What can hang from each mark
taket: ludan mumim vude
tatilan: mumim
vude: motig
mumim: taket tatilan
mozab: taket
livi: ludan
ludan: kase livi taket

Every row comes from one small tree of marks. The marks that hang from a mark follow it in brackets, in alphabetical order. Every link used is in the known rows. Which tree was each row made from?
In the rows, 128 means zero.
Known rows
mozab(taket(vude)): [114 102 129 117 131 110 117 136 115 154 151 113 100 164 127 122 175 118
 101 110 155]
ludan(kase livi taket(mumim)): [110 138  85 101 154 148 186 167 119  52  89 154 146 107 128 113 148 211
  37 159 164]
ludan(kase livi): [101 151  85  97 136 157 175 132 136  49 112 129 145 132 124 125 195 172
  58 164 215]
taket(mumim vude(motig)): [108 107 114 104 141  83  99 137 142 161 130 137 103 174 128 141 170  97
  82  87 114]
tatilan(mumim(taket)): [ 93 136 117 106 119 171 157 137 162  80 143 104 145 137 153 139 161 145
 171 123 168]
taket(mumim(tatilan) vude): [128  90  91 140 161  71  90 137 146 142 120 170 125 175 134 153 154 137
 132 124 124]
livi(ludan): [104 191 114  68 125 126 138  85 143 108 132 118 121 133 126 134 199 142
  99 130 206]
tatilan(mumim): [ 74 131 108 113 120 163 157 115 167  91 130 102 122 141 145 165 180 141
 152 121 185]
mozab(taket(mumim(tatilan) vude(motig))): [128  88 118 125 124  81 104 149 102 168 129 131  98 172 150 143 147 125
 115 110 137]
taket(ludan vude): [106  85 114 109 180 116  66  96 154 144 154 163 117 165  95 131 176  88
  74 122 162]
mumim(taket(ludan(kase) vude) tatilan): [135  99  93 116 162 118  93 137 132 108 138 182 162 160 141 121 134 144
 147 164 160]
livi(ludan(taket(mumim))): [110 182 115  70 138 122 148 109 131 110 116 136 121 116 128 126 164 170
  83 127 171]
livi(ludan(taket)): [101 192 119  57 131 138 154 101 125 110 124 125 119 116 124 119 183 162
  84 127 180]
taket(ludan(kase) mumim(tatilan)): [120  90  66 140 161  89  93 112 157 108  94 201 134 146 142 179 129 164
 107 166 205]
tatilan(mumim(taket(ludan))): [ 97 119 116 110 135 172 136 127 164  81 144 120 147 135 146 141 150 137
 159 131 177]
taket(mumim(tatilan)): [122 118  79 130 123  92 127 125 139 128 111 159 126 157 149 167 170 162
 153 136 164]
tatilan(mumim(taket(ludan vude))): [ 99 104 122 115 155 161 118 132 167  89 148 126 145 143 139 134 142 124
 149 125 158]
mumim(taket(ludan) tatilan): [139 115  95 103 129 137 109 125 119 111 145 168 161 152 146 126 158 146
 177 162 173]
mumim(taket tatilan): [134 138  96 100 108 136 141 140 116 110 144 146 158 156 156 124 174 160
 193 151 159]

Write each row's tree
[110 128  94 103 128 122 155 141 115 130 110 158 120 132 139 137 161 180
 121 127 132]
ludan(taket(mumim(tatilan)))
[ 95 153  92  83 145 173 198 154 111  52 102 139 144 108 120 104 173 200
  37 161 179]
ludan(kase livi taket)
[ 89 143  83 104 138 119 175 149 140 100  92 155 120 118 139 137 143 198
  65 134 161]
ludan(kase taket(mumim))
[113 119  93 109 181 133 162 174 122  64  96 162 145 119 117 103 136 194
  23 152 136]
ludan(kase livi taket(mumim vude))
[131  84  79 135 153  94  82 106 145 129 113 192 130 154 134 172 145 144
 129 151 184]
taket(ludan mumim(tatilan))
[106  77 100 115 179  78  65 121 160 141 113 177 109 164 121 153 129  99
  36 117 155]
taket(ludan(kase) mumim vude(motig))
[ 91 122 109 112 139 169 142 130 170  70 134 123 148 132 150 144 141 147
 147 138 187]
tatilan(mumim(taket(ludan(kase))))
[138 119 103 107 135 121 116 146 119 121 151 153 157 168 146 113 164 143
 179 144 130]
mumim(taket(vude) tatilan)
[118  96  99 114 137  75  93 137 130 161 119 154 110 181 142 156 160 115
 117 107 115]
taket(mumim(tatilan) vude(motig))
[106 113 106  93 139 109 132 149 108 153 117 153 109 148 134 130 154 147
  96 106  98]
ludan(taket(mumim(tatilan) vude(motig)))
[ 93 183 111  69 157 122 148 111 141  97 111 138 121 118 124 119 159 171
  52 137 182]
livi(ludan(kase taket(vude)))
[100 188 100  75 145 115 159 115 141  89  96 143 125 110 135 133 148 191
  61 142 192]
livi(ludan(kase taket(mumim)))
[143 118  85 106 143 146 123 137 117  74 130 174 175 143 146 120 148 167
 147 185 190]
mumim(taket(ludan(kase livi)) tatilan)
[148  76 104 137 142 110 102 136 103 121 123 158 126 146 141 143 138 151
 110 154 187]
mozab(taket(ludan(livi) mumim(tatilan)))
[147  81  81 133 165 115  88 118 130  95 110 192 148 145 127 155 148 154
 110 169 187]
taket(ludan(livi) mumim(tatilan))
[142  95 103 111 156 123  84 132 125 123 152 177 160 165 137 117 147 130
 163 154 144]
mumim(taket(ludan vude) tatilan)
